Every row comes from one small tree of marks. The marks that hang from a mark follow it in brackets, in alphabetical order. Every link used is in the known rows. Which tree was each row made from?
Known rows
nidi(komal(suvo(lenor)) zudibes(babet(porepu))): [ 1.19  2.20  2.11  0.94 -4.92  1.02 -3.31  1.10 -0.51  0.91  0.57  0.62
  2.19 -0.20 -0.57  4.03  0.50 -2.83  0.52 -0.98  1.28]
zezuf(babet): [-0.82 -0.89 -0.67  1.06  0.93  0.07  2.97 -2.37  0.37 -0.62 -0.56  0.70
 -1.44 -0.01  0.97 -1.04 -0.61  0.67  2.88 -0.02 -0.44]
zudibes(babet(zezuf) nidi): [ 3.50  0.56  1.06 -1.36 -0.44 -1.02 -2.60 -0.53 -0.93 -0.79  2.18  0.35
 -2.54  0.19  0.73  2.10  0.23 -1.52 -0.19  0.47  0.80]
gofa(babet(porepu zezuf zudibes)): [ 0.67 -1.32 -1.88 -2.60  0.78 -0.74  1.92  0.96  3.39 -0.06  0.19 -4.55
 -3.42  0.85  1.55 -0.64  0.25  0.91 -1.42 -0.25  0.07]
lenor(suvo(zezuf(babet(porepu)))): [-1.86 -2.15 -1.64  0.76  1.55 -0.90  2.23 -1.62  0.37  0.89 -2.47  1.42
 -0.35  0.04 -1.50 -1.65 -0.48 -0.94  0.56  0.02  2.42]
zudibes(babet(porepu zezuf) nidi(komal)): [ 2.45  0.78  1.33 -0.53 -1.55  0.15 -3.72  0.95  0.23 -0.59  2.51 -1.49
 -2.50  0.94  0.46  3.75  0.27 -0.66 -1.04  0.38 -0.29]
suvo(lenor zezuf(babet)): [-1.40 -1.91 -0.90  1.19  1.41 -0.20  1.50  0.08 -0.07  0.07 -3.37  3.50
  2.69 -0.48  0.92 -2.89 -1.45 -0.33  1.70 -1.48  2.44]
lenor(suvo(zezuf)): [-0.95 -1.76 -1.40  0.12  0.86 -0.90  1.66 -1.80 -0.27  1.65 -2.25  2.24
  0.76 -0.57 -1.57 -1.64  0.02 -2.27 -0.42  0.30  2.67]
komal(nidi suvo): [-0.68  1.96  0.50  1.35 -2.44  1.72  0.59 -1.62 -2.00  0.51  0.35  2.47
  3.88 -1.18 -0.26  1.43  0.17 -2.42  0.48 -0.27  0.51]
nidi(komal(suvo(lenor))): [-1.06  0.61  0.34  1.98 -2.57  1.13 -0.32  0.04 -1.79  2.52 -0.18  1.65
  3.74 -0.93 -0.54  0.44  0.25 -2.53 -0.13 -0.87 -0.57]
babet(porepu zezuf zudibes(nidi(komal(suvo)))): [ 0.43  0.14 -0.28 -0.82  0.83 -0.11 -1.34  2.19 -0.04  0.14  1.39 -3.16
 -1.72  1.29  0.52  0.82  0.21  1.42 -2.08  0.35 -2.47]
zezuf(babet(porepu zudibes(nidi(komal)))): [-1.57  0.18 -0.18  0.85  1.33  0.38  1.06  0.08  0.99 -1.39  0.36 -2.08
 -2.31  0.93 -0.38 -0.79 -0.09  3.16  1.42  0.00 -1.91]
porepu(babet(zezuf)): [ 0.17 -2.58 -0.54 -1.07  0.47 -0.97  2.26 -0.70  1.44  0.68  0.13  1.20
 -0.12 -1.15  2.64 -0.13  0.14 -0.56  0.07  1.42 -0.69]
zezuf(babet(porepu zudibes(nidi(komal(suvo))))): [-1.87  0.32 -0.18  1.29  1.25  0.32  1.10  0.21  0.18 -1.20  0.55 -1.84
 -1.49  0.81 -1.20 -0.82 -0.16  2.61  1.47 -0.39 -1.92]
lenor(suvo): [-0.79 -1.24 -1.45  0.07 -0.17 -1.08  1.54 -1.90 -0.43  2.55 -1.42  1.41
 -0.43 -0.65 -0.75 -1.06  0.92 -2.58 -0.12  0.46  1.90]
zudibes(babet(porepu zezuf) nidi(komal(suvo))): [ 2.02  1.04  1.33  0.10 -1.61  0.07 -3.69  1.09 -0.98 -0.37  2.78 -1.10
 -1.36  0.82 -0.72  3.69  0.13 -1.42 -0.93 -0.20 -0.26]
babet(porepu zudibes(nidi)): [-0.35  0.67 -0.77 -1.18  1.17  0.09 -0.19  1.75  1.09 -0.78  1.15 -2.53
 -1.42  0.82 -1.35 -1.03  1.41  1.80 -1.11 -0.04 -1.53]
zezuf(babet(porepu zudibes(nidi))): [-1.38 -0.14 -0.62  0.43  1.96 -0.03  1.59 -0.02  1.01 -1.64  0.26 -1.85
 -2.61  0.92 -0.37 -1.35 -0.01  3.01  1.68 -0.15 -1.44]
porepu(babet(zudibes)): [-0.99 -1.40 -0.34 -1.26  0.72 -0.83  2.63  0.02  1.70  0.00  0.44  0.53
  0.42 -1.20 -0.22 -1.90  1.21  0.42 -0.01  1.08 -1.01]
suvo(lenor zezuf): [-0.50 -1.61 -0.99  0.23  0.54 -0.03  0.68  0.59 -0.18  1.05 -2.99  3.76
  3.86 -0.83  0.61 -2.55 -0.63 -1.93  0.05 -1.39  2.73]
zezuf(babet(zudibes)): [-1.03 -0.51 -0.55  0.39  1.66 -0.32  3.03 -1.54  0.42 -1.02 -0.31 -0.32
 -1.99  0.32  0.04 -2.10 -0.29  1.63  2.31  0.06 -0.92]
suvo(lenor zezuf(babet(zudibes))): [-1.55 -1.64 -0.84  0.77  1.93 -0.45  1.55  0.65 -0.07 -0.20 -3.20  2.74
  2.28 -0.25  0.29 -3.60 -1.21  0.35  1.29 -1.42  2.16]

Which tree is each row?
[ 0.58 -1.54 -1.71 -1.88  1.65 -0.64  1.36  1.46  1.63  0.08  0.40 -2.84
 -2.99  1.57  1.62 -0.38  0.25  0.54 -1.33  0.24 -1.23] : babet(porepu zezuf zudibes)
[ 2.84  0.16  0.45 -1.32 -0.22 -0.75 -2.63  0.66  0.22 -1.08  2.28 -0.99
 -3.17  0.91  0.46  2.58  0.40 -1.00 -0.48  0.08  0.67] : zudibes(babet(porepu zezuf) nidi)
[-0.52  1.38  0.99  1.71 -0.41  1.21 -1.65 -0.15 -1.46 -0.24  0.91  0.26
  1.79 -0.38 -1.33  0.88 -0.31  1.00 -0.05 -0.06 -1.64] : zudibes(nidi(komal(suvo(zezuf(babet(porepu))))))
[ 0.72 -0.06 -0.28 -1.28  0.90 -0.04 -1.36  2.11  0.78 -0.02  1.23 -3.44
 -2.51  1.38  1.39  0.85  0.26  1.99 -2.17  0.77 -2.50] : babet(porepu zezuf zudibes(nidi(komal)))
[ 0.12 -1.15  0.55 -1.32  0.67 -0.98  0.40  0.55  0.89  0.15  0.98 -0.30
 -0.34 -0.95  1.56 -0.28  0.51  1.43 -1.07  1.85 -2.08] : porepu(babet(zezuf zudibes(nidi(komal))))
[ 1.00 -0.50 -0.90 -1.84  1.81 -0.66 -0.61  1.90  0.76 -0.31  1.06 -3.09
 -2.97  1.37  1.38  0.02  0.37  1.74 -1.79  0.53 -1.83] : babet(porepu zezuf zudibes(nidi))
[-1.17 -0.68 -0.16  0.66  2.12  0.72  1.30 -0.24  0.99 -1.94 -0.93  0.00
  0.33  0.60 -1.28 -1.39 -1.19  2.20  0.66 -0.14 -0.40] : suvo(zezuf(babet(porepu zudibes(nidi(komal)))))
[-1.76 -1.45 -1.21  0.50  2.01 -1.12  1.30 -0.97  0.00  0.44 -2.04  0.78
 -0.62  0.12 -2.08 -1.97 -0.25  0.13  0.07  0.20  1.90] : lenor(suvo(zezuf(babet(porepu zudibes(nidi)))))
[-0.71  0.21 -0.01  0.45  1.76 -0.34  1.65 -1.25 -0.17 -1.34  0.15 -0.49
 -1.94  0.15 -0.11 -1.82 -0.22  2.50  2.00  0.26 -1.29] : zezuf(babet(zudibes(nidi)))
[ 2.00  0.01 -0.01 -1.86  1.55 -1.05 -0.55  0.20 -0.88  0.07  0.88 -1.17
 -2.05  0.31  1.75 -0.62  0.11  1.00 -1.35  1.15 -1.61] : babet(zezuf zudibes(nidi))
[ 0.34  1.58  0.77 -0.67 -0.01  0.34 -0.88  0.22 -0.55  0.02  1.18 -1.02
 -0.03 -0.24 -0.98 -0.87  1.04  1.32 -1.10  0.80 -2.01] : babet(zudibes(nidi(komal)))
[ 0.22  1.64  1.23  1.23 -0.94  1.12 -1.99 -0.47 -2.07  0.38  1.05  1.04
  2.69 -0.91 -1.33  0.78  0.02 -0.04 -0.68  0.25 -1.46] : zudibes(nidi(komal(suvo(zezuf))))
[-1.68  0.29  0.48  2.17 -1.10  1.00  0.21  0.25 -1.61  1.26 -0.85  1.56
  3.75 -0.52 -1.40 -0.66 -0.59 -1.11  0.19 -1.01 -0.38] : nidi(komal(suvo(lenor zezuf(babet(zudibes)))))
[ 0.79 -0.24 -0.88 -2.15  0.27 -0.30  0.01  1.42  2.83 -0.15  0.79 -5.03
 -3.09  0.70  1.38  0.19  0.27  1.96 -2.00  0.14 -0.85] : gofa(babet(porepu zezuf zudibes(nidi(komal))))
[-1.51 -0.80  0.01  1.17  1.38 -0.04  0.05  1.01 -0.48 -0.22 -2.74  2.38
  2.64 -0.36  0.16 -2.84 -1.22  1.11  0.82 -1.12  1.38] : suvo(lenor zezuf(babet(zudibes(nidi(komal)))))
[ 2.17  1.96  2.09 -0.09 -2.18  0.39 -3.35 -0.38 -0.75 -0.57  2.46  0.22
 -0.78 -0.22 -1.19  2.55  0.83 -1.12 -0.26  0.40  0.03] : zudibes(babet nidi(komal))
[ 0.98 -0.59 -1.32 -2.53  0.90 -0.76  0.54  1.32  2.81 -0.40  0.69 -4.74
 -3.42  0.70  1.37 -0.35  0.33  1.79 -1.73 -0.02 -0.33] : gofa(babet(porepu zezuf zudibes(nidi)))
[-1.54 -2.00 -1.31  0.78  1.43 -1.02  2.25 -2.22 -0.21  1.01 -2.52  2.06
 -0.03 -0.29 -1.37 -1.90 -0.56 -1.20  0.72  0.22  2.48] : lenor(suvo(zezuf(babet)))
[ 1.62  2.88  1.97  0.40 -3.98  1.24 -1.63 -1.42 -1.74 -0.33  0.78  2.24
  2.63 -0.88  0.74  4.09 -0.10 -2.93  0.85  0.05  1.76] : komal(nidi(zudibes(babet(zezuf))) suvo)
[ 1.56  2.04  2.59  0.95 -4.32  0.96 -3.14  0.33 -1.21  0.52 -0.05  2.17
  3.54 -0.67 -0.97  3.29 -0.24 -2.97  0.52 -0.80  1.92] : nidi(komal(suvo(lenor zezuf)) zudibes(babet))
[-0.23  2.31  1.49  1.32 -3.18  1.64 -1.60 -0.06 -2.03  0.30 -1.89  4.30
  6.54 -1.56  0.55  1.66 -0.67 -2.34  0.55 -0.97  2.88] : komal(nidi(zudibes) suvo(lenor zezuf))
[ 0.48  3.14  1.64  0.93 -3.77  1.82 -0.87 -1.64 -1.72  0.10  0.18  2.41
  4.02 -1.35  0.50  3.01  0.14 -2.07  0.88  0.08  0.94] : komal(nidi(zudibes) suvo)
